Every row comes from one small tree of marks. The marks that hang from a mark follow it in brackets, in the order of their numbers. Every link used is in the known rows. Which tree was each row made from?
Known rows:
j_668{j_714{j_272{j_200}}}: [-3.62  1.14  0.54 -0.31  1.36  1.11  2.48 -0.90 -0.68  1.73 -2.41 -1.29
  0.95  0.20 -2.44  0.10 -0.97 -0.23]
j_972{j_314{j_272{j_200} j_668} j_714}: [ 1.99 -1.01 -2.06  1.97  1.90 -0.35  1.14  2.60 -2.74  0.24  2.28  1.03
  2.01 -0.24  4.04 -1.50  0.08  1.64]
j_314{j_272{j_200} j_668{j_714} j_972}: [ 0.74 -1.98  0.07 -2.58 -2.09 -1.89 -3.76 -2.09 -0.26  0.25  0.45  1.34
 -1.55  1.69  1.92 -0.01 -1.15 -0.96]
j_200{j_272{j_314{j_668{j_350 j_714} j_972}}}: [-0.99  1.18  0.95 -2.24 -0.48 -0.21  2.39  0.95  1.12  1.19 -0.04  0.82
 -2.20  0.18 -0.77  1.68 -1.54  0.23]
j_272{j_200 j_314{j_972{j_714}}}: [ 0.28  1.37 -3.34  0.35  1.57 -3.42  2.79  2.43  0.89 -1.24  1.73  0.26
 -0.10  2.39  2.11  0.15  0.45 -2.74]
j_714{j_272{j_200 j_314} j_668}: [-3.27  3.95  1.04  0.49 -0.87  0.24  2.92  0.50  0.09  2.76 -1.06 -3.22
  1.35  1.60 -0.32  4.32 -0.45  0.91]
j_200{j_272{j_314{j_668}}}: [-2.18  2.02  1.79 -1.16  0.77  0.10  4.06  2.35  0.10  1.66 -0.44 -0.02
 -1.22  1.24  0.03  2.11 -1.09  1.45]
j_972{j_714}: [-0.49  0.27  0.06  2.74  1.67  1.48  0.76  1.20 -1.51  0.92 -0.05 -0.18
  1.22 -0.35  0.26 -1.54  1.12  1.51]
j_272{j_200 j_314{j_668 j_972}}: [ 0.22  1.31 -1.81 -1.01  1.07 -4.01  2.51  2.19  0.72 -0.04  1.37  0.63
 -0.67  3.88  2.15  1.06 -0.05 -2.22]
j_972{j_714{j_668{j_314{j_272}}}}: [-1.34 -0.80  1.32  2.12 -1.21  1.81 -1.25 -0.73 -0.59 -1.14  0.00 -1.18
  2.00 -0.84 -0.41  0.23  1.72  3.29]
j_668{j_350 j_714{j_272{j_314}}}: [-0.27  0.37  0.39  0.04 -0.02  1.66  1.06 -1.91  0.28  1.47 -2.55  1.03
  0.06 -3.00 -3.58  0.03 -0.68 -2.09]
j_972{j_314{j_272{j_200}}}: [ 0.24 -1.20 -2.13  0.79  1.58 -0.41  0.40  2.10 -2.04 -0.97  0.79 -0.76
  0.21 -0.01  2.11 -1.58  0.18  0.41]
j_972{j_314 j_714}: [ 0.79 -0.62 -2.52  3.26  2.61  1.35  2.00  2.57 -2.92  0.68  1.82 -0.06
  1.59 -1.14  1.42 -2.21  0.72  1.93]
j_272{j_200 j_314{j_668{j_350} j_972}}: [ 1.36  1.15 -1.71 -1.09  0.94 -4.07  2.00  2.11  1.62 -0.73  1.09  1.21
 -0.72  2.61  1.41  0.53  0.10 -2.86]
j_272{j_200 j_314{j_668}}: [-1.07  1.85 -0.96 -0.06  2.29 -3.98  4.75  3.22  0.31 -0.14 -0.02  0.45
  1.10  3.77  1.63  0.98  0.65 -1.37]
j_668{j_314{j_272{j_200}} j_350 j_714}: [-0.49 -3.60  1.02 -1.84 -0.68  0.58 -1.71 -3.22  2.87 -6.26 -2.34  0.67
  1.08 -3.15 -4.09 -2.12  0.87 -1.02]
j_272{j_314{j_972}}: [ 0.66  0.14 -1.79  0.43 -0.38 -0.84 -0.29  0.04 -1.16  1.07  0.91  0.76
 -2.37  0.89  0.98  0.88  0.45 -1.78]
j_668{j_714}: [-3.25 -1.16  0.46  0.32  0.45  0.50  0.91 -0.95 -1.07  0.57 -2.41 -0.38
  0.58  0.28 -3.04 -1.20  0.50  0.32]
j_714{j_668}: [-3.43  0.36  2.11  1.11 -1.99  0.48 -0.70 -0.02 -0.41  0.99 -1.72 -2.86
  0.86  1.47 -2.18  1.22  1.66  3.30]
j_314{j_272{j_200} j_668{j_350 j_714} j_972}: [ 2.43 -2.34  0.15 -2.78 -2.46 -1.99 -4.47 -2.18  1.17 -0.75  0.10  2.13
 -1.64  0.07  0.87 -0.84 -1.00 -1.94]

Which tree is each row?
[ 1.05 -1.24 -1.13 -1.30 -1.35 -0.98 -4.43 -0.99  0.15 -1.25  0.99 -0.36
 -2.52  0.83  2.52 -0.82 -0.35 -1.63]
j_314{j_272{j_200} j_972}
[ 3.35 -1.86  0.55 -0.29 -2.47  0.63 -5.88 -2.05 -2.03  2.12  2.09  2.14
 -2.10 -0.21  3.85  0.05 -0.75  0.59]
j_314{j_272 j_668 j_972{j_714}}
[-1.39 -1.99  1.42 -0.63  0.44  1.16 -1.51 -1.42  0.70 -4.40 -0.58 -1.16
  0.11 -0.22 -0.47 -0.81  1.12  1.08]
j_668{j_314{j_272{j_200}}}
[-0.95  1.67  1.61  1.57  0.06  2.44  1.02 -0.28  1.12 -0.47 -0.21 -1.95
  2.64 -1.46 -1.30  0.67  0.44  2.35]
j_972{j_714{j_272{j_200} j_668{j_314 j_350}}}
[ 0.94 -4.21  0.05 -2.82 -1.95  0.45 -3.93 -4.21  3.22 -6.11 -0.85  0.92
 -0.74 -3.13 -3.56 -2.16  0.31 -1.80]
j_668{j_314{j_272{j_200} j_972} j_350 j_714}
[ 0.06  1.58 -0.91 -0.23  2.14 -3.97  4.26  3.13  1.35 -0.81 -0.29  0.89
  1.07  2.69  0.95  0.49  0.61 -2.13]
j_272{j_200 j_314{j_668{j_350}}}
[ 2.66 -0.85  1.41 -1.10 -1.38  0.18 -3.78 -0.91  0.30  1.79  0.72  1.38
 -2.62  0.32 -0.44 -0.97 -0.38  0.06]
j_314{j_668{j_350} j_972}
[-1.54  3.70 -0.10  0.55  2.14  0.76  3.65  1.12 -0.71  2.63 -0.65 -1.33
  0.09  0.85  0.82  2.10 -1.13 -1.24]
j_714{j_272{j_200 j_314}}
[-1.88 -1.12  2.89  0.09 -2.43  1.47 -1.85 -1.39  1.98 -2.64 -1.76 -2.27
  0.99 -0.88 -4.25  0.45  2.03  3.11]
j_714{j_668{j_314 j_350}}
[-0.60  3.30  0.56 -0.31 -2.06  0.11  0.60 -0.37  1.80  1.73 -0.41 -2.21
  0.07 -0.03 -0.99  3.39 -0.74 -0.47]
j_714{j_272{j_200 j_314{j_972}} j_668{j_350}}
[ 2.41 -1.63  1.14 -0.38 -0.56  3.46 -3.43 -2.69  2.19 -3.08  0.73  0.32
 -1.27 -3.62 -2.60 -1.67  0.42  0.20]
j_668{j_314{j_972{j_714{j_272}}} j_350}
[ 3.16 -1.20 -2.05  1.78  1.71 -0.39  0.65  2.48 -1.66 -0.53  1.98  1.58
  1.98 -1.43  3.22 -2.04  0.15  0.94]
j_972{j_314{j_272{j_200} j_668{j_350}} j_714}
[-0.54 -0.57 -0.46  0.60  1.53  1.24  1.95  0.98 -3.09  2.85  0.19 -0.03
  0.50  0.01  0.00 -0.38 -0.75  1.95]
j_972{j_314{j_668{j_714{j_272}}}}
[ 1.68 -1.72 -0.32  0.51 -3.64  1.00 -6.26 -2.42 -1.25  0.41  1.51  0.04
 -1.84 -1.02  2.37  0.20  0.10  0.59]
j_314{j_272 j_972{j_714{j_668}}}
[ 0.69  2.70 -0.09  2.07  2.19  0.96  2.95  1.38 -0.62  2.14  0.30  0.50
  1.68 -0.63  1.44  0.48 -0.51 -0.22]
j_972{j_714{j_272{j_200 j_314{j_668{j_350}}}}}
[ 3.20  0.76  0.82 -0.35 -0.30  0.83 -2.16 -0.50  0.51  2.52  1.62  1.30
 -1.22 -0.39  0.89 -0.45 -1.24  0.04]
j_314{j_668{j_350} j_972{j_714{j_272{j_200}}}}
[-0.85  0.08  1.30 -0.10  0.00  2.45  0.13 -2.07  0.46  1.38 -2.99  0.32
  0.18 -3.03 -4.34 -0.92 -0.81 -0.99]
j_668{j_350 j_714{j_272}}
